Each row was made from one small tree. The marks that hang from a mark follow it in brackets, in the order of their numbers. Every link used is in the known rows. Write each row's tree.
In the rows, zero is written as 128.
Known rows
q694(q786(q366(q848 q986))): [109 171 138 144 137 134 108 142 147 182 148 172  83 189 159  98 125 120
 121 136 105 122  62]
q911(q366(q490)): [107 139 151 141 153 142 108 153 129 179 164 177  98 184 124 112 110 101
 127 160 122 132  79]
q366(q848 q911): [ 95 166 130 158 156 137 104 149 136 168 152 171  99 131 149 110 119 114
 145 156 120 115  94]
q911(q366(q490 q572 q786 q848)): [ 88 158 130 155 189 169  85 167 121 191 181 159  64 161 129  94 129 113
 167 154 108 111  61]
q366(q490 q911): [ 85 148 144 165 146 140 110 158 128 175 154 177 100 157 141 109 107 104
 122 169 129 132  91]
q786(q366(q490 q572)): [102 148 161 163 151 135 103 145 142 159 151 168  78 181 143 131 108  99
 119 162 128 127  62]
q366(q490 q786): [103 126 155 162 153 146 118 166 126 182 169 163  92 174 135  89 113  95
 131 182 123 130  80]
q502(q366): [101 142 169 146 141 129 119 134 137 158 135 163  97 167 156 117 118 102
 134 149 122 126 103]
q694(q786): [116 135 160 144 141 128 123 130 149 175 146 168 108 180 149 102 106  95
 133 151 109 127  88]
q848(q471): [116 150 150 142 133 122 130 143 146 167 150 170 110 150 158 135 111 105
 120 179 142 120  90]
q799(q490): [124 138 150 134 131 122 116 132 145 157 135 155 102 168 132 124 110  79
 131 194 118 123  90]
q502(q366(q848 q986(q85))): [113 173 129 162 135 140 130 145 124 153 130 146  78 154 169  97 142 123
 141 150 119 122 104]
q560(q502(q366(q490))): [107 141 166 161 164 137 115 120 117 169 129 152 102 181 153 111 109 113
 108 155 109 139  92]
q786(q366(q572 q848 q911)): [ 79 180 141 164 163 134  95 136 146 158 151 177  76 136 160 129 120 122
 147 143 123 108  72]
q366(q490 q572 q786): [ 98 137 150 167 165 155 106 164 128 178 170 153  76 163 139 101 120 100
 148 171 121 122  73]
q911(q309): [143 136 138 158 146 111 124 135 132 175 161 173 113 137 150 127 113  87
 136 159 135 126  88]
q366(q848): [128 153 135 149 153 136 107 147 139 163 145 154 103 149 141 109 121 102
 140 163 117 119  89]
q560(q502(q366)): [112 144 174 153 160 125 127 105 131 157 127 153 111 164 166 119 117 120
 120 146 111 130 100]
q786(q366(q490 q572 q911(q309))): [ 86 164 134 183 160 123 101 142 124 183 170 195  78 143 157 136 107 101
 132 150 138 122  62]
q694(q786(q366(q572 q911(q309)))): [ 84 163 144 169 159 111 110 113 142 186 164 200  83 147 172 130 105 103
 149 126 122 115  65]
q366(q848 q911(q309) q986): [114 182  92 169 149 129 109 159 115 192 169 175  92 113 164 111 138 122
 148 141 129 113  84]
q366(q490 q572 q786 q848 q911): [ 66 168 122 179 182 167  89 171 116 188 173 160  65 136 143  90 127 117
 164 163 113 110  73]
q560(q502(q366(q490 q911(q309)))): [ 92 154 139 180 173 124 115 117  99 192 145 178 102 144 166 118 109 115
 121 143 119 134  92]

Write each row's tree
[ 70 152 153 168 163 144 114 150 139 171 172 171  79 128 159 111 125 118
 167 157 127 108  89] -> q366(q572 q786 q911)
[110 154 155 144 150 128 106 127 153 174 142 175  92 185 151 101 105 100
 127 144 103 123  65] -> q694(q786(q366(q848)))
[ 98 147 141 161 140 148 137 166 121 180 181 171  77 179 140  83 132 122
 137 169 128 131  82] -> q911(q366(q490 q786 q986(q85)))
[ 83 182 144 177 127 123 136 135 147 140 152 178  74 141 178 130 129 133
 134 150 143 119  86] -> q786(q366(q572 q911 q986(q85)))
[ 75 189 108 168 166 154  90 164 121 184 154 165  77 129 158 126 118 120
 143 171 127 108  74] -> q366(q490 q572 q848(q471) q911)
[ 73 169 130 170 178 154  99 156 133 175 169 160  72 118 156 100 132 121
 176 154 114 100  82] -> q366(q572 q786 q848 q911)
[106 174 145 148 168 133 119 114 126 172 125 152 102 146 175 125 121 131
 121 160 112 118  90] -> q560(q502(q366(q848(q471))))
[ 97 157 147 172 169 110 125 100 112 180 144 179 111 124 178 126 115 120
 134 135 121 126 102] -> q560(q502(q366(q911(q309))))
[ 92 167 132 162 130 109 123 131 137 198 168 207  91 160 175 114 118 119
 127 128 125 125  68] -> q694(q786(q366(q911(q309) q986)))
[104 148 122 174 152 125 111 151 114 192 168 187 102 138 146 116 107  93
 130 163 135 128  85] -> q366(q490 q911(q309))
[ 96 134 179 157 169 133 131 115 127 170 143 155  98 162 165  99 121 123
 135 154 108 125  96] -> q560(q502(q366(q786)))
[105 154 135 143 141 148 110 169 124 185 171 173  87 186 134 106 128 119
 120 151 126 132  76] -> q911(q366(q490 q986))
[ 79 156 167 161 162 126 123 108 127 164 130 170 108 145 173 119 115 131
 127 140 114 127 107] -> q560(q502(q366(q911)))
[104 181 101 161 156 120 114 145 122 195 165 185 103 103 168 132 118 111
 143 166 138 109  83] -> q366(q848(q471) q911(q309))
[ 98 185 112 157 155 156 112 172 130 186 171 147  67 131 172 110 151 136
 157 168 127  98  67] -> q366(q572 q786 q848(q471) q986)
[ 64 157 142 178 173 133 113 136 116 188 170 178  70 117 178 114 129 111
 179 136 126 108  90] -> q502(q366(q572 q786 q911(q309)))
[103 141 132 164 183 144 102 153 114 203 198 179  72 152 138 109 123  99
 165 152 123 117  61] -> q911(q309 q366(q490 q572 q786))
[100 155 129 170 180 166  91 170 121 182 167 142  67 154 138  91 127 105
 158 169 111 112  67] -> q366(q490 q572 q786 q848)
[ 67 170 145 157 131 135 118 153 127 170 143 175  87 151 174 112 137 132
 135 136 127 123 106] -> q502(q366(q911 q986))
[ 92 147 136 148 177 160  96 168 121 197 181 170  80 172 123  83 123 109
 150 164 109 121  68] -> q911(q366(q490 q786 q848))
[ 77 167 134 183 140 142 140 154 133 158 172 161  69 123 174 101 143 134
 164 158 135 110  96] -> q366(q572 q786 q911 q986(q85))
[110 157 144 160 179 148 101 127 111 175 125 144  95 171 150 102 117 118
 117 153  97 131  85] -> q560(q502(q366(q490 q848)))
[ 75 165 162 169 175 132 113 105 127 158 131 160  90 134 177 130 122 136
 143 132 113 117 101] -> q560(q502(q366(q572 q911)))
[ 72 151 170 151 139 118 119 122 156 174 149 202  98 177 161 112  98 109
 122 140 117 126  79] -> q694(q786(q366(q911)))
[ 75 168 142 166 127 135 111 165 130 176 159 191  83 176 155 114 121 124
 101 156 134 133  72] -> q786(q366(q490 q911 q986))
